Every row comes from one small tree of marks. The marks that hang from a mark follow it in brackets, in the order of their numbers. Every link used is in the known rows. Which tree was each row made from?
Known rows
q745[q138[q479 q753 q779[q791] q960 q968]]: [ 1.693  0.045  0.672 -0.511  0.385  0.737 -1.796 -0.409 -1.672  3.336
  3.137  0.717  0.452 -0.052 -0.178 -0.550 -1.467  0.916 -1.686  1.557
 -1.590 -1.832  1.857 -0.453 -2.031  1.789]
q768[q138[q566 q745 q753 q779]]: [ 0.878  0.903  0.379 -1.562  1.700 -0.538 -0.238 -1.440 -1.520  0.666
  3.074 -0.919 -0.471 -1.851  0.015  0.544 -0.657  0.666 -0.981 -0.379
  0.340 -0.921  1.654  0.032 -0.296  0.046]
q138[q479 q566 q779[q791] q968]: [-0.236 -0.152  1.528  1.917  0.468  0.044 -0.487 -1.885 -0.387  1.701
  2.115 -0.246  1.037 -1.559  0.411 -0.775 -0.904  2.206 -0.772  1.305
 -0.561 -0.553  1.372  0.534 -1.474  0.835]
q791[q138[q566 q745 q779 q960]]: [ 1.935  0.435  1.271 -1.581  0.781  0.382 -0.162 -0.351 -1.339  0.882
  3.256  0.248  0.445 -0.669  0.806  0.957  0.618 -0.063 -0.320 -0.530
 -0.864  0.030  0.289  0.505 -1.034  1.432]
q779[q791[q138[q745]]]: [-0.216  0.280  0.532 -0.794  0.616 -0.012 -0.819  0.060 -0.935  0.858
  0.592 -0.829  0.862 -0.869  1.162  1.188  0.545 -0.213 -0.715  0.599
 -0.064 -0.161  0.915 -0.608 -0.123  1.434]
q479[q825[q138[q745]]]: [ 1.006  0.293  0.162 -0.731 -0.960  0.125 -1.060  0.303 -0.913  1.536
 -0.080 -0.039 -0.103 -1.497  0.329  2.389 -0.291 -0.078 -1.662  0.011
 -0.601 -1.331 -0.070  0.571 -0.306  0.635]
q768[q138[q479 q745 q753 q779 q968]]: [ 0.955  0.461  0.770 -0.102  0.362 -0.132 -1.362 -2.029 -2.102  1.880
  4.206 -0.176  0.075 -1.005  0.879  1.180 -2.662  1.863 -1.877  0.063
 -0.617 -2.318  2.007  0.631 -0.288  0.281]
q199[q138[q479 q566 q745 q753 q779 q960]]: [ 2.782  0.560  1.765 -1.860  1.740  0.787 -0.859 -1.436 -1.572  2.239
  5.762  0.596 -0.867 -0.813 -0.288  0.038  0.266  0.665 -1.743 -0.074
 -1.268 -1.111  0.674  1.041 -1.790  1.675]
q494[q138[q745 q779[q791] q968]]: [ 0.834 -0.260  0.406  1.654  0.016 -0.591 -0.792 -0.188 -1.618  2.953
  2.023 -0.405  0.245 -1.289  0.321  2.437 -1.296  0.506 -1.232  0.260
 -0.661 -0.953  0.329 -0.814 -1.250  0.285]
q960[q138[q479 q566 q745 q779[q791] q968]]: [ 0.456  0.197  1.558  0.841  0.054 -0.386 -0.278 -1.558 -1.352  3.239
  3.044  0.490  0.730 -2.176  1.097  0.919 -1.215  2.599 -1.230  1.001
 -0.171 -1.884  1.853  0.923 -1.165  1.138]
q566[q138]: [ 0.195  0.012  0.355 -0.196  0.474  0.014  1.202 -0.279  0.073  0.005
  0.308 -0.293  0.184 -0.010  0.317  0.431  0.006 -0.038  0.147 -0.227
  0.328 -0.253  0.090  0.267  0.300  0.883]
q791[q138[q566 q753 q960] q779]: [ 0.718  0.344  1.319 -2.307  1.852  0.904  0.016 -0.411 -1.194 -0.481
  1.993 -0.270 -0.485 -0.769  0.395 -0.827  1.354 -0.714 -0.154 -0.122
 -1.317 -0.481  1.541 -0.033 -1.772  1.600]
q779[q791[q138[q745 q753]]]: [-0.269  0.322  0.020 -2.049  1.182 -0.047 -1.169  0.074 -1.309  0.595
  1.106 -0.960  0.338 -1.058  0.879  0.528  0.684 -0.631 -1.065  0.866
 -0.320 -0.669  1.589 -0.490 -0.062  1.739]
q479[q825[q138]]: [ 0.558 -0.099 -0.164 -0.022 -0.778  0.671 -0.333  0.497 -0.402  0.949
 -0.940 -0.218 -0.306 -1.425 -0.035  1.226 -0.270  0.100 -1.241  0.118
 -0.628 -0.920  0.047  0.070 -0.426  0.616]
q960[q138[q745]]: [ 0.717  0.378  0.007 -1.098 -0.424 -0.448  0.151  0.299 -0.998  1.494
  0.921  0.693 -0.348 -0.643  0.664  1.627 -0.380  0.394 -0.430 -0.292
  0.371 -1.408  0.496  0.362  0.292  0.313]
q791[q138[q566 q745] q779]: [-0.010  0.625  1.764 -0.416  1.020 -0.019 -0.406 -0.857 -1.378  0.054
  1.865 -0.676  0.541 -1.274  1.670  1.322  0.936 -0.007 -0.166 -0.473
 -0.886 -0.546  1.101  0.153 -1.241  0.979]
q138[q479[q825] q753 q960]: [ 0.830 -0.371  0.623 -2.033 -0.126  0.950 -1.251 -0.898 -0.519  0.476
  1.001  1.406 -0.657 -0.506 -0.578 -1.228  0.558  0.063 -1.186  0.861
 -1.339 -0.997  0.644  1.399 -0.799  0.628]
q199[q138[q779[q791] q968]]: [ 0.567 -0.268  0.162  2.655  0.065  0.669 -0.412  0.242 -0.876  2.563
  2.400 -0.720  0.117 -1.137  0.541  1.253 -1.335  0.722 -1.136  0.516
 -0.574  0.050  0.337 -0.418 -1.537  1.521]
q791[q138 q779]: [-0.408  0.285  0.883  0.725  0.372  0.475 -0.129  0.034 -1.049 -0.270
  0.826 -0.474  0.367 -0.427  1.533  0.992  0.401 -0.147  0.098 -0.506
 -1.020 -0.480  1.081 -0.691 -1.027  0.910]
q199[q138[q479 q566 q753 q779]]: [ 1.129  0.316  1.188  0.206  1.840  0.825 -0.209 -1.320 -1.070  1.312
  4.311 -0.263 -0.799 -1.374 -0.132 -0.673  0.049  1.264 -1.214 -0.030
 -1.020 -0.842  1.083  0.277 -1.367  1.288]
q494[q138[q479 q745 q753 q779]]: [ 1.456  0.261  0.796 -0.414  0.952 -0.382 -1.058 -1.196 -2.086  1.953
  3.793  0.399 -0.646 -0.772  0.035  1.241 -0.478  0.838 -1.451 -0.406
 -1.289 -2.216  0.947 -0.447 -0.808  0.000]
q199[q138]: [ 0.763 -0.033  0.225  0.554  0.562  0.814  0.210  0.400 -0.371  0.976
  1.426 -0.502 -0.790 -0.183 -0.062  0.679 -0.119 -0.129 -0.640 -0.335
 -0.265  0.178 -0.369 -0.334 -0.531  0.781]
q199[q138[q566 q753 q779[q791]]]: [ 0.464  0.251  0.289  0.156  2.109  0.465  0.035 -0.270 -0.735  1.514
  2.737 -1.152 -0.687 -2.029 -0.415 -0.579  0.615  0.252 -1.009  0.616
 -0.247  0.147  1.136 -0.632 -1.602  1.693]
q791[q138]: [-0.076 -0.102  0.151 -0.200  0.337  0.654  0.013  0.366 -0.625 -0.295
  0.335 -0.530  0.309 -0.226  0.946  0.395  0.228 -0.164 -0.054 -0.265
 -0.439  0.074  0.448 -0.495  0.142  0.985]
q745[q138[q479 q566 q753 q968]]: [ 0.643 -0.125  1.071 -0.937  0.916  0.610 -1.223 -1.087 -1.272  1.636
  2.037 -0.201  0.085 -0.552 -0.098 -1.194 -1.100  1.041 -1.360  0.924
 -1.246 -1.645  1.522  0.446 -0.994  0.946]
q745[q138[q566 q960]]: [ 1.930  0.271  0.867 -1.919  0.976  0.755 -0.112  0.218 -0.561  1.310
  0.881  0.326 -0.212  0.248 -0.947 -0.748  0.414 -0.411 -0.274  0.249
 -0.497 -0.076  0.066 -0.347 -1.153  0.725]
q199[q138[q745 q960 q968]]: [ 2.401 -0.234  0.903 -0.685 -0.145  0.880 -0.770  0.283 -1.142  2.394
  3.156  0.369 -0.557  0.318  0.196  1.800 -1.093 -0.434 -1.521 -0.189
 -0.899 -0.239 -0.858  1.105 -1.149  1.351]
q825[q138[q753 q968] q479]: [ 1.373 -0.672 -0.786 -0.126 -0.318  0.747  0.095 -0.748 -1.036  1.209
  0.635 -1.189 -0.561 -0.650  0.029  0.450 -1.850  0.894 -2.382  0.596
 -1.186 -1.604  1.837  0.288 -1.164  1.266]

Which tree is each row?
[-0.118 -0.859  1.280  1.240 -0.963  0.677 -0.089 -1.433 -0.342  0.924
  0.569  0.397  0.562 -0.995  0.976  0.570 -1.047  1.189 -0.988  0.561
 -0.904 -1.053  0.312  2.002 -0.252  1.050] -> q566[q138[q479[q825] q968]]
[ 1.023  0.077  0.976  0.135  0.660  0.425 -1.304 -1.075 -1.700  2.108
  3.390  0.087  0.363 -0.873  0.257 -0.590 -1.493  1.482 -1.271  0.629
 -1.557 -1.790  1.713  0.318 -1.482  1.011] -> q745[q138[q479 q566 q753 q779 q968]]
[ 1.936 -0.008  0.064 -1.516 -0.429 -0.169 -1.345 -0.121 -1.442  1.714
  3.555  1.002 -0.021 -0.062  0.302  1.031 -1.232 -0.277 -1.134  0.029
 -1.148 -1.104  0.366  1.362 -1.094  0.892] -> q138[q745 q753 q779 q960 q968]
[ 1.089  0.171  1.278 -0.059 -0.679  0.128 -1.805 -1.297 -0.882  2.406
  2.120  1.496  0.614 -1.242  0.289  0.750  0.379  0.860 -1.501  1.170
 -1.000 -0.870  0.600  1.075 -1.585  0.825] -> q138[q479[q825] q745 q779[q791] q960]
[ 1.516 -0.615  1.745 -0.522 -0.462  1.363 -1.380 -0.956 -0.970  2.253
  1.063  1.041  0.162 -0.663 -0.279 -0.585 -0.611  0.832 -1.389  1.048
 -1.721 -0.880  0.304  1.359 -1.741  0.849] -> q745[q138[q479[q825] q566 q960 q968]]
[ 0.626  0.306  0.064 -1.964  1.448  0.287 -0.540  0.139 -0.896  0.712
  0.772 -0.563 -0.402 -0.653 -0.675 -1.012  0.254 -0.384 -0.548  0.423
 -0.467 -0.657  1.071 -0.513 -0.665  0.680] -> q745[q138[q566 q753]]
[ 2.962  0.497  2.144 -0.727  0.094  0.483 -0.715 -1.516 -1.432  2.995
  4.225  0.537  0.467 -0.818  0.269  1.284 -1.697  1.812 -1.979  0.124
 -1.349 -2.035  0.640  1.229 -1.726  1.513] -> q825[q138[q479 q566 q745 q779 q960 q968]]
[ 2.322 -0.707  1.490  0.726 -1.107  0.486 -1.555 -1.091 -2.004  3.129
  3.160  1.586 -0.259 -0.937  0.230  2.218 -1.226  0.929 -1.834 -0.115
 -2.139 -1.619 -0.348  1.143 -1.756  0.146] -> q494[q138[q479[q825] q745 q779 q960 q968]]
[ 0.556  0.566  0.876  1.166  0.610  0.224  0.018 -1.751 -1.054  1.040
  2.482 -0.184  0.074 -0.650  0.386  0.346 -1.516  2.147 -0.788 -0.247
 -0.049 -1.222  1.525 -0.633 -0.191 -0.210] -> q768[q138[q479 q779]]
[ 1.170 -0.457  0.850 -1.625  0.147  0.802 -0.982 -1.003 -0.690  0.976
  2.258  0.947 -0.250  0.502 -0.303 -1.213 -1.063  0.598 -1.205  0.789
 -1.241 -1.343  0.882  1.303 -0.849  0.945] -> q138[q479 q753 q960 q968]
[ 0.223  0.534  0.158  0.590  0.025 -0.820 -0.915 -0.342 -0.736  1.679
  1.632 -0.003  0.821 -0.987  0.573  1.313 -0.010  0.325 -0.642  0.550
  0.076 -0.355  0.630 -0.259 -0.726  0.495] -> q138[q745 q779[q791]]
[ 0.744  0.397  2.273 -2.087  2.005  1.139 -0.355 -1.577 -1.296 -0.103
  2.946  0.158 -0.256 -0.660  0.598 -1.343  1.150  0.422 -0.577  0.220
 -1.733 -1.259  2.175  0.289 -1.904  1.741] -> q791[q138[q479 q566 q753 q960] q779]
[ 2.468  0.364  2.411 -1.629  1.470  1.028 -0.371 -1.488 -0.855  1.986
  3.976  0.470 -0.664 -0.267 -0.327  0.161  0.501  0.648 -1.424  0.054
 -0.757 -0.485 -0.138  1.050 -1.369  1.299] -> q199[q138[q479 q566 q745 q960]]
[ 2.241  0.583  1.273 -2.205  0.848 -0.010 -0.240 -1.539 -1.273  1.550
  4.550  1.184  0.145  0.060  0.355  0.587 -0.174  0.586 -1.068 -0.088
 -0.902 -1.934  1.006  1.217 -0.672  1.713] -> q566[q138[q479 q745 q753 q779 q960]]
[ 1.401  0.251  1.339 -0.111 -0.506  0.206 -1.177 -1.006 -1.253  2.424
  2.185 -0.084  0.546 -0.403  0.832  1.902 -2.077  1.567 -2.088  0.283
 -0.941 -2.425  0.690  0.764 -0.434  1.022] -> q825[q138[q479 q745 q968]]
[ 0.537  0.000 -0.642 -1.349 -0.192  0.608 -0.754  0.528 -0.758  0.651
 -0.483 -0.357 -0.780 -1.649 -0.344  0.565 -0.123 -0.329 -1.559  0.315
 -0.830 -1.434  0.742  0.196 -0.413  0.930] -> q479[q825[q138[q753]]]
[ 1.805  0.670  0.675 -2.218  0.661  0.141 -0.132 -0.729 -0.988  1.039
  1.654  0.106 -0.515  0.073 -0.299  1.049 -0.717  0.003 -0.925 -0.296
  0.435 -0.569  0.357 -0.061 -0.027  0.022] -> q768[q138[q745 q960]]
[ 2.214  0.548  0.382 -2.465  0.686 -0.268  0.172 -0.349 -1.152  1.161
  3.566  0.765 -0.103 -0.085  0.217  1.097  0.027 -0.589 -0.635 -0.395
 -0.454 -1.166  0.499  0.937 -0.553  1.596] -> q566[q138[q745 q753 q779 q960]]
[-0.500 -0.142  0.466  0.185  0.265  0.558 -0.826  0.028 -1.593 -0.042
  1.628 -0.722  0.158 -0.723  1.644  0.698 -0.692 -0.186 -0.562 -0.061
 -1.649 -1.190  1.734  0.052 -1.236  1.388] -> q791[q138[q753 q968] q779]
[ 0.739  0.027  0.826  0.669 -0.307 -0.595 -0.605 -0.921 -0.920  1.373
  2.692 -0.006  0.710 -1.182  0.817  1.243 -1.028  0.811 -0.533 -0.153
 -0.515 -0.333  0.102  1.422 -0.916  0.300] -> q138[q566 q745 q779 q968]
[ 0.781  0.140  0.670  0.018 -0.358 -0.371 -1.816 -1.423 -1.612  1.766
  3.961  0.671  0.526 -0.562  1.002  0.898 -1.664  1.266 -1.480  0.291
 -1.293 -1.996  1.231  1.415 -0.748  0.591] -> q138[q479 q745 q753 q779 q968]
[ 0.635 -0.243  1.753  0.154  1.682  0.378  0.509 -1.545 -0.655  0.886
  1.207 -0.308 -0.692 -0.893 -0.764 -0.541  0.294  1.226 -0.577 -0.066
 -0.589 -0.765  0.329 -0.545 -0.713 -0.222] -> q494[q138[q479 q566]]
[ 0.790 -0.728  0.948  3.054 -1.174  1.255 -1.189 -0.730 -1.195  2.418
  3.023  0.535 -0.079 -1.453  0.979  1.414 -1.488  1.491 -1.702  0.151
 -1.805 -0.748 -0.015  1.278 -1.574  0.973] -> q199[q138[q479[q825] q779 q968]]
[ 1.862  0.355  1.005 -2.231  0.385 -0.071  0.614 -0.429 -0.435  0.897
  1.782  0.642  0.117  0.490  0.119  1.169  0.184 -0.636 -0.379 -0.275
  0.089 -0.523 -0.357  0.962 -0.105  1.223] -> q566[q138[q745 q960]]
[ 2.248 -0.061 -0.312 -0.971 -0.243  0.647 -1.278  0.808 -1.733  2.373
  2.822  0.814 -0.089  0.370 -0.201  0.289 -1.580 -0.289 -1.039  0.226
 -1.608 -1.281  0.787 -0.124 -1.535  1.227] -> q745[q138[q753 q779 q960 q968]]
[ 2.042 -0.311  0.289 -1.283 -0.227  1.044 -0.527  0.011 -1.141  1.803
  1.829  0.223 -0.572 -2.097 -0.436  0.309 -0.914  0.202 -1.767  0.353
 -1.634 -1.219  0.666  1.340 -1.882  1.623] -> q479[q825[q138[q566 q753 q779 q960 q968]]]
[ 1.568  0.436  1.685 -3.533  1.477  0.187 -0.940 -1.851 -0.771  0.745
  3.064  0.816 -0.366 -0.314 -0.567 -1.227  0.739  0.355 -1.162  0.590
 -0.723 -1.146  0.911  1.490 -0.797  0.805] -> q138[q479 q566 q745 q753 q960]
[ 1.398 -0.642  0.974 -0.338 -0.527  0.914 -0.439 -1.293 -1.071  1.503
  2.838  1.330  0.089 -0.870  0.472  0.127 -1.059  0.834 -1.296  0.492
 -1.722 -1.580  0.861  2.155 -1.218  1.761] -> q566[q138[q479[q825] q753 q779 q960 q968]]
[ 2.263  0.170  0.549 -1.333  1.756  1.084  0.255 -0.045 -0.921  1.239
  3.901  0.033 -1.323 -0.838 -0.832 -0.549  0.477 -0.319 -0.835 -0.278
 -0.877  0.061  0.288  0.238 -1.755  1.593] -> q199[q138[q566 q753 q779 q960]]
[ 2.871  0.428 -0.325 -1.621  0.429  0.303 -0.446 -0.882 -1.578  2.697
  2.530 -0.361 -0.355 -0.903 -0.326  0.977 -0.446  0.581 -2.749  1.003
 -0.973 -1.692  2.208 -0.423 -2.174  1.931] -> q825[q138[q745 q753 q779[q791] q960] q479]
[ 2.699 -0.151  0.570 -1.322  0.686  1.131  1.333 -1.230 -0.278  0.995
  0.554 -0.569 -0.724 -0.441 -0.921 -0.464  0.036  0.875 -1.615  0.296
 -0.687 -0.432  0.981  0.142 -1.731  1.207] -> q825[q138[q566 q960] q479]
[ 1.912  0.127  1.627 -0.519 -0.650  0.289 -0.470 -1.517 -1.007  1.832
  3.058  1.701  0.454 -0.701  0.798  1.565  0.042  0.728 -1.086 -0.028
 -1.133 -1.343  0.104  1.906 -0.859  1.255] -> q566[q138[q479[q825] q745 q779 q960]]
[ 0.958 -0.209  1.547 -1.696  0.863  0.574 -0.601 -0.519 -0.968  1.499
  1.576 -0.533  0.777 -1.025  0.700  0.363  0.149 -0.096 -0.977  1.026
 -0.552  0.215  0.675  0.665 -1.128  2.084] -> q779[q791[q138[q566 q745 q960 q968]]]
[ 0.530 -0.498  1.122 -1.650  0.957  1.266 -1.116 -0.702 -1.140  1.278
  1.954 -0.044  0.350 -0.267  0.503 -1.154 -0.527  0.542 -1.463  1.574
 -1.379 -1.044  1.917  0.178 -0.995  2.423] -> q779[q791[q138[q479 q753 q960 q968]]]
[ 2.131  0.417  0.950 -2.112  1.045  0.859  0.746 -0.016 -0.195  0.996
  0.722 -0.229 -0.545 -0.508 -0.978 -0.250  0.146  0.138 -0.830  0.004
 -0.242 -0.513  0.143 -0.117 -0.963  1.225] -> q825[q138[q566 q960]]
[ 1.785  0.259  2.334 -1.637  1.003  0.497 -0.403 -2.593 -1.138  1.677
  3.055  0.026 -0.026 -0.598 -0.047  0.098 -1.618  1.649 -1.523  0.341
 -0.177 -1.153  1.005  1.262 -0.640  0.375] -> q768[q138[q479 q566 q745 q960 q968]]
